Each row comes from the steps of one path. Every step used is in the known rows, and no mark comes twice. Write the path behind each row, first mark first.
(in the rows, 128 means zero)
Known rows
W/Z/H: [124 111 116 163 141 143 140 149 133 145 100 141 139 157 162  97  95 121
 105 162 129 129 151 110 129 155  81  97 121 125 114 101 174 100 109 127
 174 108 120  63 168 156  65 144 138  91 138 146 135 157 209 156 169 119
 153]
H/R: [106 144 130 157 169 134 101 134 125 133 145 168 119 152 147 138 140  98
 125 145 111  66 149 126 116 169  80 105 134 111 134 167 163 104 119 114
 171 161 119  97 143 146 102 134 120  90 143 164  99 144 160 144 176 122
 142]
W/Z/K/G: [ 77 162  98 138 178 146 118 167 128 149 140 145 110 119 148 151 100 129
 107 146  97  96 164 115 156 139  75 110  73 115 146 117 187  88  96 142
 175 128 145  64 150 164  58 129 152 113 117 167  83 169 150 183 178 131
 134]
R/Z/H/G: [ 95 140 106 120 127 115 113 135 109 144 109 139 127 169 151  52 130 139
 131 150 127 115 158 128 110 119  77  79  99 137 120 144 193 109 105 119
 195 134 140  75 153 184  85 156 165  95 119 156 134 162 183 172 193 114
 162]
Z/W: [115 166 112 163 162 111  97 134 110 140 124 162 103 161 131 108 146 142
 138 148 141 119 138 109 148 140  71 105 130 134 131 158 175 121 149 150
 164 117  91  77 158 145  66 140 115  98 121 152  70 155 152 167 179 101
 135]
K/Z: [ 78 165 116 148 136 130  91 161 116 123 165 139 123 134 130 117 132 122
 110 143  97  95 137 162 161 141  52 103 110 140 122 123 220  70 122 138
 162 119 103  87 146 155  41 140 138 109 130 173 126 136 132 151 165 117
 157]
H/N/K/Z/W: [ 65 187 107 158 134 122  77 149  97 132 152 144  91 129 140  96 142 140
 143 129 134 130 117 122 165 142  55  75  99 150 134 142 207  99 157 150
 169 129  90  69 156 163  53 139 112 105 137 162  72 154 138 161 174  96
 145]
H/N/K/Z: [ 52 181 113 146 119 135  84 162 100 112 177 127 119 108 147 105 119 113
 128 123  98 110 126 152 151 139  58  75  82 153 131 119 231  79 131 134
 161 138 113  74 144 162  58 141 129 112 148 178 113 138 130 146 157 118
 152]
N/H/R/Z/W: [108 168 116 143 154 129  89 117 110 136 131 177 103 165 140  98 156 152
 141 122 145 105 135 118 128 129  48  83 107 138 134 190 178 119 165 146
 208 111 101  71 143 164  71 135 115  92 131 157  72 177 172 139 188 100
 141]
G/H/N/K/Z/W: [ 72 191  98 160 134 128  75 138  94 128 143 148  98 133 130  88 133 139
 146 130 126 137 120 121 163 146  65  73  96 153 132 134 200 109 160 150
 171 124  86  73 155 170  56 136 107  97 139 164  67 147 144 164 174  94
 145]
R/K: [138 149 125 164 159 129 102 126  97 116 148 157 161 150 114  82 109  95
 108 146 114 116 168 164 143 128  86 111 112 153 155 125 190  96 140 106
 183 121 118  57 163 128  76 136 137  77 146 145 112 161 134 143 180 135
 121]
Z/K/G/H: [113 189  79 145 170 149 109 127 111 136 113 161 142 147 113 121  92 118
 128 144  75 118 179 119 142 144 113 101  95 125 142 111 159 121 107 132
 176 118 124  95 150 168  84 126 132  90 128 172  74 140 164 179 171 117
 131]
W/Z/H/R: [107 117 128 163 159 149 120 138 137 149 120 167 121 153 166 120 119 102
 115 154 125  87 144 107 114 179  81  92 129 106 124 139 155  96 113 110
 184 154 124  79 159 160  91 133 124  81 152 151 118 155 206 147 179 118
 155]
R/Z/H/N: [ 91 148 111 162 128 139 125 112  95 122 125 134 145 139 166  82 118 101
 141 116 117 130 150 118  94 127  87  92 106 130 151 118 212  87 115 125
 176 126 118  56 157 169  78 150 163  92 136 153 129 148 196 129 140 122
 140]
R/K/H: [ 98 165 107 157 137 122  94 156 109 165 130 144 171 147 112  97 119 101
 112 145 108  72 164 177 155 135  55 116 103 162 146 109 173  81 127 101
 165 159 118  63 137 131  74 131 121 102 148 166 144 156 153 171 187 138
 118]
U/Z: [122 157 131 150 131 126 116 162 133 127 138 136 123 155 115 115 105 134
 101 119  92  76 158 143 134 141  63 100 140 149 107 142 188  67 129 141
 165 105 118  70 166 152  71 147 129  90 121 159  91 126 151 165 164 124
 145]
H/N/K: [ 87 176 112 151 133 132 104 144  96 114 159 130 130 121 160 104 105 101
 145 124 113 116 138 121 118 134  84  73  86 147 138 132 196 120 132 124
 154 145 130  68 141 144 105 144 122 102 154 174  91 142 151 149 149 127
 130]
G/H/R: [124 155 115 162 164 144  98 113 122 128 127 178 133 157 128 119 124  94
 130 147  97  84 155 126 112 177 100  96 129 116 132 153 146 122 123 112
 181 151 113 107 140 156 106 125 110  74 149 166  93 131 174 150 177 114
 141]
H/R/K/Z: [ 79 162 127 156 145 141  78 144 104 122 175 157 134 128 121  98 131 102
 103 137 100  93 144 176 163 150  55  97 102 146 144 127 214  57 136 109
 189 144 107  70 157 156  51 129 136  88 150 157 124 151 123 139 184 124
 151]
K/H/G: [ 72 154 101 125 123 100  90 163 118 161 124 123 127 154 134  81 140 128
 132 153 117  75 152 155 135 133  63  98 102 150 121 133 184 101 101 118
 161 177 136  87 126 166  85 144 142 112 117 170 142 147 149 207 196 122
 135]
R/Z/H/N/K: [ 85 170 106 146 125 141 116 138  93 126 142 135 138 127 168  85 100 110
 145 120 117 128 142 113 109 127  84  63  80 145 138 129 194 114 132 119
 174 134 134  58 152 157 105 150 128 100 159 171 102 152 178 135 151 124
 144]
Y/G/H/N/K/Z: [ 60 191 110 145 112 136  73 145  96 118 180 120 119 119 143 102 109 115
 136 125  92 116 130 152 149 143  64  77  77 152 127 107 218  93 132 128
 158 137 107  82 150 171  56 145 133 106 149 181 112 131 143 151 155 112
 151]
Y/G/H/N: [109 165 108 167 129 129  91  92  95 109 146 119 138 148 141 101 105  93
 160 122 101 127 153 130 100 146 108 107 110 132 148  99 197 119 122 126
 148 135 107  83 153 167  76 146 154  85 131 164 110 118 175 153 134 113
 118]
W/Z: [134 103 131 170 144 135 115 156 138 120 142 137 122 133 150 104 103 112
  89 161 128 109 129 135 136 159  59 111  98 133 121 119 193 112 118 155
 175  90 129  59 132 138  46 128 132 100 124 159 125 141 162 168 167 125
 128]
Y/G/H/R/K/Z: [ 91 168 124 154 137 142  64 130 102 125 175 150 134 141 116  97 119 103
 111 138  93 100 146 178 160 153  64  97  97 146 141 116 206  73 139 105
 186 143 103  76 164 165  46 133 139  84 152 159 123 144 136 140 185 116
 149]
Y/G/H/R: [125 158 121 155 157 138  84 107 122 135 141 162 125 168 135 129 119 100
 139 146  98  82 154 130 109 174  97 106 123 110 129 147 145 134 124 104
 170 159 112 108 152 163  96 137 122  79 147 168  96 127 182 149 177 110
 140]
K/G/H/R/Z: [118 169 117 140 155 150 100 110 105 130 142 182 136 143 130  94 130 113
 114 130  96  79 147 145 107 138  70  87  80 122 144 173 180 119 126 128
 224 108 136  79 127 169  85 125 133  88 136 181 106 143 165 130 179 121
 147]
H/G: [ 99 141 114 125 141 103  96 144 114 131 134 130 116 158 138  78 135 129
 134 155 124 100 153 141 123 128  82  94 109 138 121 146 195 115 106 127
 165 149 136  88 140 166  89 148 154 100 113 160 118 147 140 190 189 118
 142]
N/H/R/Z: [114 155 128 125 147 146 100 118 117 122 150 174 136 156 149 105 139 130
 125 114 117  74 151 147  99 120  46  81  95 133 133 189 188 103 142 127
 216 111 130  78 124 162  87 136 135  91 138 173 113 170 178 115 180 123
 147]
N/H/R: [103 147 123 131 161 146  96 127 135 126 148 162 133 170 154 151 133 118
 150 121 120  65 165 131 111 151  68  88 135 125 124 167 161  96 136 112
 167 171 112 111 139 158 112 134 114  85 150 159  97 174 175 134 181 122
 137]
K/G/H: [124 184  92 147 162 145 104 116 107 132 128 153 148 150 108 117  97 107
 128 151  83 105 171 134 139 149 113 102  99 130 135 112 163 126 109 128
 169 125 119 107 147 163  92 124 122  90 130 174  95 127 143 175 168 119
 130]

Write each row's path
[ 59 152  94 169 126 133 106 154 117 138 128 124 134 113 158 110 116 101
 133 117 109 107 145 127 122 146  66 110  94 142 158  96 203  72 111 136
 154 150 126  49 127 158  59 134 151 108 132 163 121 148 188 173 146 128
 114] : W/Z/K/H/N
[100 161 124 140 143 136  99 135 112 147 140 174 136 142 140  99 146 116
 109 128 109  57 139 154 109 133  38  98  87 130 139 177 181 101 128 122
 213 125 135  68 117 156  75 130 131 102 138 184 131 151 175 131 181 126
 146] : K/H/R/Z
[ 67 181 114 138 128 136  85 173 108 124 172 136 121 121 138 112 119 123
 115 138  97 102 131 155 165 140  51  78  85 152 117 129 215  84 132 132
 165 128 112  84 144 153  59 142 121 114 147 181 110 142 128 149 170 118
 159] : N/K/Z
[102 155 105 155 174 159 100 126 128 138 129 176 121 136 136 133 109 100
 121 145  94  85 158 117 126 182  96  94 103 107 141 137 150 114 110 120
 192 150 131  91 142 171  94 115 120  81 146 165  80 144 175 165 182 118
 140] : W/Z/K/G/H/R
[122 141 126 166 166 144 105 120 103 135 135 175 157 157 131  89 112  88
 111 145 117 107 170 144 129 151  93  96 122 135 156 133 167  88 135  81
 196 156 118  61 176 145  98 133 132  64 164 138 113 170 167 134 191 131
 138] : Z/H/R/K
[ 57 191 103 133 156 142 113 148  95 147 161 127 127 118 156 136 100 110
 141 133 102  90 159 115 138 135  96  77  68 126 144 117 192  96 105 115
 161 172 140  80 162 165 105 139 134 114 146 175  98 155 133 163 165 134
 137] : Z/H/N/K/G
[ 92 150 110 153 138 142 117 148 107 143 122 147 153 156 136  87 109 116
 111 147 109 129 162 140 151 138  76  91 120 139 127  98 196  64 122 102
 178 131 102  69 185 164  62 148 144  89 152 147 137 164 180 141 176 119
 165] : R/K/Z/H
[111 166 121 155 158 124  92 121 103 140 131 182  96 156 138  93 158 143
 130 133 142 105 125 116 129 136  54  90 106 130 140 190 180 121 158 150
 207 107 104  64 146 158  66 134 119  93 128 158  73 161 166 143 188 100
 145] : H/R/Z/W
[102 166  99 144 149 135 125 177 138 133 111 153 113 146 132 128 100 149
 107 114  80 115 174 113 141 131  69 108 127 135 128 136 179  69 124 147
 171  94 128  54 163 158  62 150 149  93 119 154  55 161 194 171 167 123
 147] : U/Z/K
[ 91 152 122 149 177 151 104 134 107 152 158 154 138 130 133 123 102  98
 106 149 111  77 169 139 151 154  88  97  79 121 156 117 180  78 109 100
 193 168 140  65 171 162  85 122 137  90 147 153 113 171 131 157 194 139
 134] : W/Z/H/R/K/G
[ 83 179  91 163 138 147 106 116 100 113 134 132 136 122 130 108  95 101
 144 106  83 121 165 119 116 146 109  94 100 135 157 100 198  86 112 138
 164 133 122  71 152 180  82 131 149  85 128 162  84 128 164 168 141 123
 121] : U/Z/K/G/H/N
[ 86 153 107 149 135 138 123 154 118 146 117 142 140 157 148 105 116 127
 117 148 106 117 155 128 146 142  74  94 128 129 115 106 193  68 111 117
 167 129 101  86 176 167  61 152 142 101 142 156 137 152 188 147 168 113
 172] : K/Z/H
[126 144 131 166 168 137  94 120 103 124 153 174 151 147 121  93 120  84
 109 144 116  95 164 158 133 151  84 104 116 137 160 147 176  93 140  92
 195 150 121  63 162 136  93 128 128  68 158 144 106 163 143 138 190 134
 128] : H/R/K
[ 69 185  94 130 185 137 118 161 118 154 138 150 116 131 140 159 111 130
 124 140  87  91 178 114 152 129  85 113  87 111 148 128 183  86  99 132
 166 143 139  79 156 160  74 135 153 116 121 170  78 168 144 176 178 132
 137] : Z/K/G
[110 161 103 174 135 137 103  98  96  99 131 134 147 136 135  91 108  85
 151 123 101 130 153 126 104 149 112  99 117 137 153 105 197 112 119 133
 159 127 111  80 140 160  85 134 140  82 132 162 106 119 165 155 136 119
 117] : G/H/N
[149 172 108 152 139 127  88 104 113 129 131 136 140 182 117 108  96 117
 141 153  91 121 164 140 121 147 105 115 112 129 121 111 159 149 128 120
 153 113 104 106 158 158  71 149 134  85 131 170 105 117 179 163 162 105
 129] : Y/G/H
[ 80 157 118 155 154 131  95 152 129 164 136 162 132 148 140 139 143  97
 125 144 108  39 147 141 127 169  60 108 123 121 134 151 152  91 114 105
 167 191 120  96 129 146  99 127 110  99 150 174 121 144 173 159 183 126
 138] : K/H/R
[ 90 161 122 154 139 134  83 149  99 117 171 147 140 128 114  89 122 108
 100 140  99 107 147 179 170 136  56 101 100 157 140 116 224  60 136 119
 180 122 104  67 158 151  39 134 142  94 141 159 129 150 120 143 178 125
 146] : R/K/Z
[ 78 164 104 142 130 142 120 162 112 150 120 141 137 148 153 102 106 127
 120 144 107 122 149 122 149 142  72  74 111 138 110 108 189  80 118 114
 167 135 109  80 174 165  74 155 129 103 154 163 126 156 185 145 171 113
 174] : N/K/Z/H
[ 61 158  86 119 131 104  95 174 124 163 111 131 121 149 136  87 135 139
 133 146 112  88 160 139 138 130  62  98  96 146 129 131 181  97 102 123
 167 168 141  75 129 171  79 145 151 112 115 169 121 162 170 211 197 120
 139] : Z/K/H/G
[ 55 171  90 164 131 128 106 148 109 140 126 127 139 120 152 116 124 102
 143 112 102  99 153 127 120 138  70 112 104 139 161 103 199  72 113 128
 148 159 121  58 131 155  71 138 150 108 134 166 116 147 185 167 145 128
 117] : Z/K/H/N
[122 141 130 165 154 145 107 125 108 136 134 170 154 155 124  85 107  95
 106 134 112  98 173 145 132 151  87  93 129 142 149 134 169  74 140  84
 198 152 121  54 184 150  96 135 130  63 161 136 108 167 168 138 192 130
 142] : U/Z/H/R/K
[ 72 144 103 122 124 115 103 153 112 144 121 127 120 161 148  67 129 136
 133 153 121 113 153 133 135 134  78  80 110 138 113 122 199  87 100 117
 175 155 126  85 163 188  75 155 159 100 122 153 138 155 167 184 193 110
 168] : K/Z/H/G
[121 147 126 149 162 146  90 117 110 117 157 168 161 158 127 106 117  97
 125 127 120  94 176 159 131 140  78  91 117 150 153 144 173  88 152  91
 191 157 116  71 159 144 100 129 124  66 161 142 104 184 154 132 194 135
 123] : N/H/R/K
[ 72 188 100 129 172 140 118 172 124 154 141 143 114 129 130 158 101 139
 112 124  79  80 180 118 155 130  77 105  92 121 140 128 185  66 102 137
 170 136 140  70 165 169  71 138 149 109 116 166  69 162 145 179 177 131
 141] : U/Z/K/G
[ 99 114 110 133 127 117 115 150 123 143 109 126 118 160 157  62 115 132
 121 163 137 122 150 119 122 143  82  82 104 135 113 120 188 108 101 127
 180 140 139  70 156 182  77 150 156  93 120 147 137 160 182 191 192 114
 153] : W/Z/H/G
[ 93 135 105 126 133 112 115 143 115 146 107 130 125 170 149  70 126 133
 139 159 127 116 162 122 119 131  93  84 118 134 117 131 184 106 100 114
 172 154 133  84 162 179  93 157 157  95 122 150 129 158 176 186 189 112
 157] : Z/H/G
[ 66 187  94 112 179 154 109 150 120 149 145 160 121 132 149 154 117 140
 127 119  92  78 179 120 137 120  66  94  71 116 149 150 182  84 111 131
 196 140 145  76 144 175  79 133 152 108 126 174  78 189 160 154 185 132
 143] : N/H/R/Z/K/G
[111 190  83 144 159 151 110 133 115 136 113 156 140 147 107 122  85 125
 121 132  70 113 183 122 144 146 108  97  98 131 134 110 162 108 111 136
 177 113 124  90 156 175  84 128 130  86 128 169  66 136 163 184 173 118
 134] : U/Z/K/G/H
[ 75 154  90 155 138 130 112 189 141 170 104 142 136 131 140 124 112 128
 104 143 102  86 153 135 153 145  42 119  96 142 134 105 168  84 113 136
 165 135 131  57 122 146  51 131 131 115 131 172 119 163 197 189 180 128
 127] : W/Z/K/H
